Each row was made from one small tree. The marks that hang from a mark follow it in brackets, in the order of their numbers. Every link used is in the known rows. Write each row's tree.
Known rows
K_867{K_96{K_950}}: [-2.674 -0.171 -2.366 -1.861 -0.059  0.044  1.340 -0.540  1.139  0.206
 -3.204 -3.042  0.760  2.317  0.388  1.963  4.326 -3.303  0.241 -0.331
 -1.720  0.870 -1.482 -4.003 -4.427 -3.040  1.465 -0.512  4.664  1.945
 -0.570 -1.407]
K_976{K_811 K_867{K_96{K_950{K_707{K_111 K_760{K_677}}}}}}: [-1.347  0.656 -1.576  1.479 -1.241  0.095  0.741  2.207  0.257 -0.789
 -0.991 -3.055 -0.720  3.044 -0.202  2.152  4.301 -3.614 -0.662 -1.567
  2.152  1.333  0.855 -4.004 -0.875 -3.913  0.489 -0.435  4.057  1.403
 -0.331 -1.297]
K_950{K_96 K_707{K_760 K_811}}: [-2.696  1.445 -2.041  0.137 -2.155 -0.221  2.981 -1.182  1.175  3.383
 -0.825 -2.044 -0.754  0.355  1.635 -2.066  4.211 -0.526 -2.591 -1.080
 -0.111  0.437 -1.741  2.543  0.701 -0.765 -0.435 -1.687  0.489  1.506
 -1.339  0.020]
K_111{K_707{K_760{K_677} K_811{K_976{K_867{K_96{K_950}}}}}}: [-1.067 -0.867  0.084 -2.139 -0.801 -0.552  1.254  2.631 -1.064  0.917
 -1.036 -2.890 -0.522  2.274  0.779  2.911  2.094 -1.375 -1.195 -1.744
  1.572  1.419 -0.212 -2.150 -2.449 -1.982  0.391  0.033 -0.608  3.597
 -2.128 -2.057]
K_867{K_96{K_950{K_707{K_111 K_760{K_677} K_811{K_976}}}}}: [-1.020 -0.117 -0.364 -1.200 -0.467  0.189  1.296 -1.181  0.635  2.008
 -3.039 -2.319 -0.227  1.645  0.595  1.830  3.393 -2.937 -1.873 -0.541
  0.121  1.387 -0.323 -4.330  0.256 -3.722  1.145  2.171  1.934  2.689
 -0.895 -1.355]
K_96{K_950{K_707{K_111 K_760{K_677}}}}: [-0.359 -1.878 -1.793 -0.017  0.403  1.171  2.737 -0.053  0.889  1.446
 -1.707 -1.910  1.057  1.780  0.675  2.177  4.464 -3.296 -1.943 -0.233
  1.228  1.892  0.134 -3.883  1.290 -2.735  0.836  2.509  1.216  2.644
 -2.473 -0.636]
K_96{K_867 K_950{K_707{K_811{K_976}}}}: [-1.575 -2.384 -1.344 -2.150 -0.783  0.544  0.532  0.578  1.113  0.285
 -2.292 -3.525  2.090  1.409  1.582  1.169  5.723 -3.743 -1.876 -0.994
 -0.925  0.248  0.914 -3.528  0.356 -1.544  0.459  2.002 -1.702  0.697
 -1.119 -2.146]
K_707{K_111}: [-1.837 -1.015  1.183 -0.041 -0.103  0.493  0.203  1.374  0.295 -0.195
 -1.271 -2.108 -0.590  2.157  1.148  4.351  1.817 -1.871 -0.094  0.080
  0.364  0.858 -0.214 -3.780 -2.204 -2.295  0.787  2.298  1.863  2.495
 -1.363  0.449]
K_707{K_111 K_760{K_677} K_811{K_976{K_867{K_96{K_950}}}}}: [ 0.778  0.062  2.203  1.034 -0.361  0.094 -0.201  1.276 -0.159  0.649
 -0.528 -1.745 -1.556  0.815  1.380  2.535  1.858 -2.095 -2.587 -0.975
  2.602  1.772  0.494 -6.309  1.528 -3.849  0.128  4.487  0.413  2.693
 -0.991 -0.807]
K_976{K_811 K_867}: [-2.853  0.436 -1.690  0.800 -2.471  0.329  0.458  4.267 -0.553 -2.938
  0.845 -3.931 -0.693  3.116  1.034  3.679  2.810 -2.545  0.513 -2.114
  0.694 -0.294  0.690 -2.440 -4.019 -2.121 -0.592 -2.232  2.375  1.090
 -0.976 -0.423]
K_707{K_111 K_760{K_677} K_811{K_976{K_867{K_96}}}}: [ 0.289  0.563  3.170  1.104 -1.164  0.035 -0.426  1.416 -0.382  0.939
  0.053 -1.858 -1.970  0.977  1.657  3.099  0.869 -1.170 -2.444 -1.180
  2.869  1.702  0.685 -5.500  0.498 -3.466 -0.062  3.809 -0.344  2.941
 -0.969 -0.377]
K_811{K_976{K_867{K_96}}}: [-2.425  0.686 -0.743  1.074 -3.104 -0.466 -0.198  2.835  1.048 -1.710
 -2.402 -3.969 -0.555  3.016  1.449  2.997  0.722 -2.587 -0.088 -1.656
 -1.366 -0.320  0.627 -2.993 -4.432 -3.682  1.083 -0.011  1.407  1.638
 -0.662 -1.952]
K_811{K_976{K_867}}: [-2.080 -0.142 -0.774  1.358 -3.042  0.014  0.213  3.789  0.677 -2.361
 -1.225 -3.935 -0.123  2.735  2.035  3.639  0.592 -2.456 -0.346 -1.588
 -0.998 -0.586  1.058 -2.824 -3.641 -2.981  0.502  0.523 -0.102  1.706
 -1.501 -1.457]
K_96{K_867 K_950{K_707{K_111 K_760{K_677}}}}: [ 0.095 -2.865 -0.689 -0.472  0.709  1.238  1.084  0.335  1.586  1.744
 -1.844 -2.605  2.595  1.470  0.656  0.960  6.353 -3.428 -2.388 -0.341
  1.818  2.314  1.054 -4.980  1.377 -2.227  1.355  3.115 -0.284  1.566
 -1.986 -1.781]
K_811{K_976{K_867{K_96{K_950{K_707{K_111 K_760{K_677}}}}}}}: [-0.558 -0.070 -0.619  2.143 -2.013 -0.195  0.601  1.983  1.333 -0.178
 -2.626 -3.143 -0.183  2.664  0.971  2.364  1.882 -3.265 -1.528 -1.207
  0.560  0.959  1.219 -4.197 -0.647 -4.620  1.525  2.250  1.120  2.087
 -1.129 -2.086]
K_760{K_677}: [-2.014 -1.217 -0.689 -1.814 -1.568  1.328  3.419  0.492 -1.519  0.127
  0.168 -3.902  0.380  2.522  0.948  4.632  2.194 -1.257 -0.514 -0.167
  0.676  2.748  0.733 -4.912 -4.846 -2.207  0.640 -0.471  0.100  4.574
 -3.442 -0.526]
K_976{K_867{K_96{K_950{K_707{K_111 K_760{K_677} K_811}}}}}: [-0.567  0.386 -1.687  1.650 -1.402 -0.347  1.754  0.832  1.350  0.186
 -1.167 -2.624 -0.962  2.746 -0.070  1.995  4.481 -3.361 -0.557 -0.864
  1.738  2.192  0.629 -4.005 -1.633 -2.815  0.427  0.404  2.994  1.304
 -0.193 -2.148]
K_96{K_867 K_950{K_707{K_111}}}: [-1.028 -2.930 -1.109 -0.503  0.529  0.681  0.461  0.724  1.960  0.520
 -2.736 -2.818  2.420  2.032  0.668  1.392  6.354 -4.154 -1.181  0.012
  0.212  1.337  0.976 -4.122  0.392 -1.949  1.423  2.635  0.432  0.727
 -0.922 -1.939]

Write each row's tree
[-1.538  0.099 -0.460 -0.943 -0.439 -0.215  0.418 -0.875  1.444  1.789
 -3.618 -1.915 -0.077  1.428  0.928  1.381  3.444 -3.132 -1.685 -0.780
 -0.575  0.225 -1.005 -3.137  0.410 -3.430  1.147  2.163  2.604  1.590
 -0.214 -1.218] | K_867{K_96{K_950{K_707{K_111 K_760 K_811{K_976}}}}}
[-1.403 -1.486 -3.254 -0.835 -0.447  1.025  2.749  0.176  1.575  1.144
 -1.792 -2.295  1.814  1.653  1.163  1.449  4.831 -3.229 -1.716 -1.005
 -0.301  0.393 -0.857 -1.906 -0.149 -1.931  0.419  0.520  1.527  1.492
 -2.330 -0.971] | K_96{K_950{K_707{K_760}}}
[-1.880 -0.744  0.818 -1.714 -1.626 -0.641  0.148  4.011 -0.615  0.427
 -0.184 -2.493 -0.816  1.938  1.719  3.257  0.917 -0.582 -0.867 -2.534
  1.100 -0.228 -0.622  0.199 -2.508 -0.937 -0.424 -0.248 -1.843  2.450
 -2.074 -1.171] | K_111{K_707{K_760 K_811{K_976{K_867}}}}
[-1.806  0.428 -0.942 -0.351 -1.982  0.112  2.838 -1.402  0.762  3.898
 -0.302 -3.091  0.469  0.471  1.316 -2.442  5.640 -0.438 -3.299 -0.727
  1.434  2.191 -0.130  0.183  0.610 -0.881  0.224 -1.015 -1.578  1.980
 -1.646 -1.039] | K_950{K_96{K_867} K_707{K_760{K_677} K_811}}
[-1.985  0.212 -1.649  1.078 -2.088 -0.464  0.048  2.630  1.229 -2.003
 -2.931 -3.896  0.059  2.871  1.297  2.346  1.884 -3.658 -0.195 -1.347
 -1.625 -0.355  0.485 -3.758 -3.489 -3.902  1.283  0.667  1.983  1.429
 -0.634 -2.258] | K_811{K_976{K_867{K_96{K_950}}}}
[-2.134 -0.089  0.991 -1.800 -1.607 -1.031 -0.124  3.232 -0.349  0.930
 -1.061 -2.532 -0.975  2.160  1.294  2.880  1.121 -0.711 -0.669 -2.365
  0.868 -0.026 -0.919  0.036 -3.106 -1.428  0.025 -0.619 -0.469  2.395
 -1.416 -1.618] | K_111{K_707{K_760 K_811{K_976{K_867{K_96}}}}}
[-2.181  0.047 -2.654 -1.369 -0.716  0.205  1.953 -1.097  1.903  1.851
 -3.248 -2.547  1.052  2.097  0.241  1.017  4.565 -3.061 -0.905 -0.955
 -0.970  0.733 -1.407 -2.371 -2.270 -2.811  1.311 -0.527  3.860  1.521
 -0.996 -1.611] | K_867{K_96{K_950{K_707{K_760}}}}
[-1.796 -0.293 -2.453 -1.441 -0.745  0.426  2.706 -1.475  1.139  2.019
 -2.866 -2.913  1.022  2.145  0.036  1.590  4.551 -2.873 -1.177 -0.560
 -0.163  1.877 -0.646 -3.561 -2.282 -3.251  1.523 -0.504  3.235  2.570
 -1.520 -1.778] | K_867{K_96{K_950{K_707{K_760{K_677}}}}}
[ 0.091 -1.290 -1.159  0.907 -0.668  0.523  1.923  1.112  0.725  0.408
 -1.068 -2.117 -0.059  1.545  1.262  2.245  3.856 -3.596 -2.318 -0.882
  1.504  1.196  0.937 -4.073  2.475 -2.796 -0.039  3.269 -0.161  1.947
 -1.688 -1.144] | K_96{K_950{K_707{K_111 K_760{K_677} K_811{K_976{K_867}}}}}
[-0.541 -0.123  3.642 -0.344 -0.373  0.419 -1.437  1.371 -0.152  1.213
 -0.303 -0.954 -1.308 -0.068  2.768  3.022  0.493 -0.779 -2.769 -1.418
  1.238 -0.570 -0.904 -3.626  1.757 -2.450 -0.528  4.659 -0.867  2.128
 -1.407  0.956] | K_707{K_111 K_760 K_811{K_976}}
[ 0.493 -0.073  3.124  1.262 -1.159  0.500 -0.086  2.192 -0.732  0.429
  0.889 -1.838 -1.729  0.755  2.058  3.551  0.687 -1.004 -2.680 -1.192
  3.069  1.422  0.854 -5.363  1.242 -3.048 -0.478  4.192 -1.554  2.979
 -1.705 -0.014] | K_707{K_111 K_760{K_677} K_811{K_976{K_867}}}
[-1.254 -0.431 -1.376 -0.746 -0.068  0.405  2.192 -1.337  1.232  2.230
 -3.038 -2.269  0.516  2.197 -0.059  1.738  4.317 -2.933 -1.195 -0.247
  0.511  2.179 -0.448 -4.213 -1.155 -3.599  1.633  1.052  3.535  2.593
 -1.195 -1.425] | K_867{K_96{K_950{K_707{K_111 K_760{K_677}}}}}
[-3.274 -0.023 -2.368  0.311 -2.132 -0.355  2.200 -0.290  1.824  2.027
 -2.492 -3.737  1.136  1.807  0.926 -2.072  5.513 -1.633 -1.407 -0.297
 -0.966  1.087 -0.062  1.302 -1.519 -1.225  1.313 -1.847  0.302  1.166
 -0.932 -1.429] | K_950{K_96{K_867} K_707}
[-1.724 -0.574 -0.025 -1.880 -0.714 -0.938 -0.032  3.075 -0.116  0.597
 -1.705 -2.376 -0.520  1.976  1.214  2.416  2.231 -1.710 -0.847 -2.245
  0.593  0.004 -1.093 -0.681 -2.189 -1.577  0.158  0.049  0.002  2.169
 -1.348 -1.847] | K_111{K_707{K_760 K_811{K_976{K_867{K_96{K_950}}}}}}
[ 0.259 -2.505  0.531 -1.070  0.265  0.875  0.328  0.379  0.936  1.635
 -1.686 -2.629  1.895  0.848  1.370  0.982  5.475 -3.224 -3.165 -0.679
  1.536  1.600  1.221 -5.154  2.923 -2.397  0.705  4.337 -2.001  1.620
 -1.589 -1.709] | K_96{K_867 K_950{K_707{K_111 K_760{K_677} K_811{K_976}}}}
[-1.034  0.545  1.287  1.310 -2.595 -0.428 -0.134  0.770  1.542  1.740
 -1.494 -1.581 -1.544  1.691  1.401  2.171  1.699 -1.809 -2.096 -1.598
  1.207 -0.077  0.241 -1.193  1.636 -2.612 -0.112  2.349 -0.295  1.009
 -0.165 -0.714] | K_950{K_707{K_111 K_760 K_811{K_976{K_867{K_96}}}}}
[-1.585 -0.403  1.139 -2.159 -1.679 -0.671  1.015  2.747 -1.267  1.183
 -0.494 -2.967 -1.066  2.367  0.898  3.415  1.106 -0.413 -0.967 -1.931
  1.863  1.393 -0.055 -1.452 -3.310 -1.717  0.177 -0.570 -1.334  3.725
 -2.144 -1.841] | K_111{K_707{K_760{K_677} K_811{K_976{K_867{K_96}}}}}
[-0.490 -1.160 -2.649 -0.009 -1.535  0.679  2.804  1.022  0.661  0.300
 -0.859 -2.786  0.492  1.514  1.391  1.820  4.191 -3.448 -2.276 -1.481
  0.616  0.912  0.722 -3.292  0.860 -2.271 -0.196  1.344 -0.751  1.872
 -2.200 -1.594] | K_96{K_950{K_707{K_760{K_677} K_811{K_976{K_867}}}}}
[-2.415 -0.282 -0.545  1.512 -1.044 -0.593  1.124 -0.193  2.029  2.122
 -2.884 -2.750  0.415  1.690  0.803 -1.572  5.103 -1.957 -1.472  0.497
  0.059  1.393  0.323  0.283  0.305 -1.790  1.702  0.594  0.834  1.193
 -0.184 -0.965] | K_950{K_96{K_867} K_707{K_111}}
[-1.531  0.767 -2.812  1.184 -2.116 -0.555  1.538  1.066  2.140 -0.088
 -1.361 -2.769 -0.424  2.551  0.364  1.264  4.847 -3.466 -0.240 -1.766
  0.357  0.898 -0.300 -2.348 -2.622 -2.198  0.044 -1.170  3.270  0.245
 -0.017 -2.338] | K_976{K_867{K_96{K_950{K_707{K_760 K_811}}}}}
[-1.678 -2.705 -2.533 -1.494 -0.310  0.925  1.358  0.568  1.847  0.336
 -2.473 -3.628  2.968  2.083  0.900  0.998  6.639 -3.983 -1.171 -0.596
 -0.642  0.961  0.611 -3.331 -1.116 -1.403  1.104  0.807  0.048  0.590
 -1.507 -2.326] | K_96{K_867 K_950{K_707}}
[-1.565  0.404 -0.261 -0.122 -2.352  0.086  1.969 -0.687  0.596  3.518
 -0.980 -3.323  0.442  0.209  1.833 -2.399  4.271 -0.520 -3.945 -0.968
  0.724  1.351  0.330 -0.055  1.528 -1.710  0.547  0.178 -2.804  2.254
 -1.773 -1.225] | K_950{K_96{K_867} K_707{K_760{K_677} K_811{K_976}}}
[-0.190 -0.807  1.964  0.232  0.220  1.352  1.196  0.709 -0.287  1.772
  0.249 -1.707  0.051  1.245  1.242  3.507  1.826 -0.705 -2.049 -0.243
  2.886  2.558 -0.117 -5.138 -0.674 -2.973  0.751  3.011  0.717  3.818
 -2.970  0.599] | K_707{K_111 K_760{K_677}}
[-1.894  0.901 -1.115  2.244 -0.937 -0.306  2.082 -0.473  1.930  3.179
 -2.085 -1.554 -0.354  0.986  1.111 -1.697  3.696 -1.084 -2.368 -0.141
  0.646  0.947 -1.220  1.569  1.677 -2.170  0.949  0.389  1.930  1.781
 -1.257  0.223] | K_950{K_96 K_707{K_111 K_760}}
[-2.319 -1.043  0.788 -3.398 -0.587 -0.146  0.978  2.302 -1.002  1.712
  0.206 -1.995 -0.479  1.651  1.402  3.479  1.984  0.023 -0.594 -1.870
  1.173  0.318 -1.784  0.317 -3.056  0.015 -0.569 -0.982 -0.914  2.960
 -2.433 -0.396] | K_111{K_707{K_760 K_811}}
[-1.070 -0.137  0.002  1.685 -0.771  0.172  1.794 -0.725  1.545  3.754
 -1.627 -2.576  0.780  1.017  0.814 -2.207  5.073 -0.981 -3.075  0.224
  2.171  2.655  0.404 -0.709  1.516 -2.302  1.660  0.992 -0.026  2.249
 -1.636 -0.811] | K_950{K_96{K_867} K_707{K_111 K_760{K_677}}}
